In the rows, 128 means zero.
Known rows, with every way that one mark hangs from another
{Z_215 Z_820}: [105 139 116  92 153  95  86 144  94 158 128 113 136 157 172  95 143  95
  81 160 102]
{Z_304 {Z_349 {Z_465 Z_820}}}: [ 98 175 100 138 157 102 159 157 121 177 102 124 128 161 179 109 144 113
  89 147  93]
{Z_28 {Z_349 Z_304} {Z_465 {Z_820 Z_215}}}: [102 205 112 142 150 127 180 141 126 160 131 149  97 178 132  99 149 141
  85 142 113]
{Z_465 Z_820}: [ 97 142 120 118 156 100 117 143 105 173 111 132 133 164 155 105 142 123
  75 159 108]
{Z_304 {Z_349 {Z_28 {Z_465 Z_283 Z_820}}}}: [103 148 100 181 161  74 174 162 144 192  98 119  87 158 156 112 104 122
  92 156 121]
{Z_465 Z_28 Z_820}: [ 93 149 127 114 152  86 131 126 118 193  97 119 140 169 146 107 123 145
  68 164 116]
{Z_465 Z_283 Z_349 Z_820}: [100 137 101 160 152  84 148 144 113 178 108 138 110 172 143 104 128 112
  64 171  98]
{Z_465 {Z_28 Z_349} Z_283 {Z_820 Z_215}}: [104 155 116 152 142  95 171 133 119 176  98 122 122 170 136 106 112 139
  58 159 119]
{Z_304 {Z_349 {Z_465 Z_28 Z_283 Z_820}}}: [ 97 164  95 150 151  72 183 150 131 192  81 110 120 159 163 111 106 116
  78 162  96]
{Z_349 Z_28 Z_304 {Z_465 Z_283 Z_820}}: [100 174  92 138 165  60 171 159 130 175 103 137 114 157 147  99 102 123
  92 160  93]
{Z_349 Z_28 Z_304 Z_465}: [119 186 104 105 158  75 147 156 126 175 109 136 120 168 151  93 111 126
 107 144  97]
{Z_28 {Z_349 Z_304 {Z_465 Z_283}}}: [126 179  96 128 147  87 174 169 120 149 114 147  88 169 144  92 116  92
  93 145  91]
{Z_465 Z_283}: [121 114 109 120 142  81 114 160  98 156 105 125 112 160 153  98 117  92
  75 171 105]
{Z_700 Z_283}: [104 136 129 111 158  92 111 145  92 148 101 111 106 161 165 107 128 104
  70 150 108]
{Z_28 {Z_349 Z_304}}: [126 173 114 112 151 100 146 154 115 163 117 150 102 184 137  94 125 117
  95 143 112]
{Z_465 Z_28 {Z_820 Z_215}}: [ 94 161 121 118 142  98 134 120 111 184 100 116 157 169 146 107 128 154
  62 169 113]
{Z_465 Z_28}: [115 141 129  99 140  84 113 135 114 185  98 114 136 172 148 101 113 133
  76 162 117]
{Z_820 Z_215}: [120 146 116 106 134 111 108 144  92 155 114 120 140 168 156  98 140 120
  75 163 106]
{Z_304 Z_349}: [123 140 107 123 146  96 131 161 111 175  98 120 123 173 166 105 128 107
  93 153 111]
{Z_349 Z_28 Z_304 {Z_465 Z_820}}: [ 97 196 102 122 168  74 160 150 132 182 109 140 129 164 152 100 121 141
  99 146  96]
{Z_465 Z_28 Z_283 {Z_820 Z_215}}: [ 99 142 111 135 140  83 148 131 107 177  95 112 141 163 140 107 111 135
  56 180 111]
{Z_28 Z_465}: [113 148 122 118 143 109 118 151 116 166 123 126 100 163 152  98 143 111
  87 150 112]

Rows
[122 146 102 132 146  70 136 166 123 168 102 117 113 153 158  98 106 107
  89 152  97] | {Z_349 Z_28 {Z_465 Z_283}}
[122 179 123 104 150  87 158 138 126 184 104 141 110 190 127  96 106 139
  91 146 121] | {Z_465 {Z_28 {Z_349 Z_304}}}
[125 167 106 144 148  94 172 163 129 154 126 147  63 173 129  94 116 103
  92 149 114] | {Z_28 {Z_349 Z_304} {Z_465 Z_283}}
[116 178 112 115 145  74 152 126 128 197 101 142 121 199 121  97 107 142
  85 162 106] | {Z_465 Z_28 {Z_349 Z_304}}
[102 176 106 158 160  96 186 157 133 163 125 152  69 169 130 100 125 115
  83 153 114] | {Z_28 {Z_349 Z_304} {Z_465 Z_283 Z_820}}
[117 172 100 107 144  62 162 149 118 170  97 127 116 167 139  94  93 112
  86 170  91] | {Z_349 Z_304 {Z_465 Z_28 Z_283}}
[ 97 162 115 154 162  83 143 136 132 201 105 136 125 179 142 108 127 151
  84 147 113] | {Z_465 {Z_349 Z_28} Z_820}
[104 161  88 163 162  69 176 167 136 188  88 117 115 154 171 110 107 116
  93 151 100] | {Z_304 {Z_349 Z_28 {Z_465 Z_283 Z_820}}}
[121 157 103 136 153  65 152 161 133 173 114 136  80 165 132  95  94 118
  98 161 113] | {Z_349 {Z_28 {Z_465 Z_283}} Z_304}
[ 97 167 100 146 153  62 179 128 128 198  97 144 113 187 118 103  97 137
  72 179 103] | {Z_465 Z_28 Z_283 {Z_349 Z_304} Z_820}
[ 95 179  99 123 154  65 177 142 124 179  97 131 122 163 138 100 102 124
  75 172  92] | {Z_349 Z_304 {Z_465 Z_28 Z_283 Z_820}}
[119 154  94 136 139  70 168 158 126 182  81 108 116 162 164 107  96 104
  87 159  99] | {Z_304 {Z_349 {Z_465 Z_28 Z_283}}}
[100 165 104 152 164  66 169 153 138 180 116 139  90 162 132 102 104 129
  91 164 115] | {Z_349 {Z_28 {Z_465 Z_283 Z_820}} Z_304}
[124 140 100 164 149  72 160 169 140 184  98 114  81 161 156 106  97 112
 101 152 121] | {Z_304 {Z_349 {Z_28 {Z_465 Z_283}}}}
[ 94 153 104 176 147  94 162 144 129 177 120 139  84 169 138 106 137 113
  71 162 102] | {Z_28 {Z_465 Z_283 Z_349 Z_820}}
[106 184  94 144 159  91 189 161 123 159 114 151  95 165 145  97 124 106
  85 150  91] | {Z_28 {Z_349 Z_304 {Z_465 Z_283 Z_820}}}
[124 133 103 154 148  64 139 152 126 186 100 132 103 175 137 101 101 119
  82 159 110] | {Z_465 Z_283 {Z_349 Z_28}}
[113 189 111  91 145  76 151 140 123 178 103 130 130 174 144  95 112 130
  92 155  93] | {Z_349 Z_304 {Z_465 Z_28}}
[ 93 164 120 138 149  88 148 118 129 204  98 130 133 184 135 108 125 152
  67 159 110] | {Z_465 Z_28 Z_349 Z_820}
[105 166  84 158 142  98 176 162 110 162  98 116 126 153 173 108 130 105
  78 165  87] | {Z_304 {Z_349 {Z_465 Z_283 {Z_820 Z_215}}}}
[ 92 157 109 132 148  75 158 142 122 179  97 118 127 153 153 106 114 121
  67 169  93] | {Z_349 {Z_465 Z_28 Z_283 Z_820}}
[116 186 107 133 145  98 156 144 131 177 128 152  88 188 128  95 135 122
  96 152 102] | {Z_28 {Z_465 {Z_349 Z_304}}}
[123 168  93 124 154  58 156 165 125 167 103 133 109 161 147  92  93 109
  98 157  93] | {Z_349 Z_28 Z_304 {Z_465 Z_283}}
[ 94 169 118 136 141 124 138 137 112 161 126 126 121 160 152 104 158 135
  72 158 110] | {Z_28 {Z_465 {Z_820 Z_215}}}
[125 152  90 149 150  66 162 174 130 179  89 114 108 156 170 104  98 102
 101 148 101] | {Z_304 {Z_349 Z_28 {Z_465 Z_283}}}
[120 159 110 146 150  88 147 160 142 192 104 118  93 167 160 107 116 129
 108 138 125] | {Z_304 {Z_349 {Z_28 Z_465}}}
[118 134 114 146 146  76 134 160 132 174 110 120  87 157 144 101 106 115
  90 156 119] | {Z_349 {Z_28 {Z_465 Z_283}}}
[ 88 176 118 115 151  89 147 133 125 186 100 117 141 161 159 106 130 140
  75 155 100] | {Z_349 {Z_465 Z_28 Z_820}}
[ 95 187 111 130 156  75 168 119 131 204 103 145 128 195 123 103 116 153
  78 165 106] | {Z_465 Z_28 {Z_349 Z_304} Z_820}
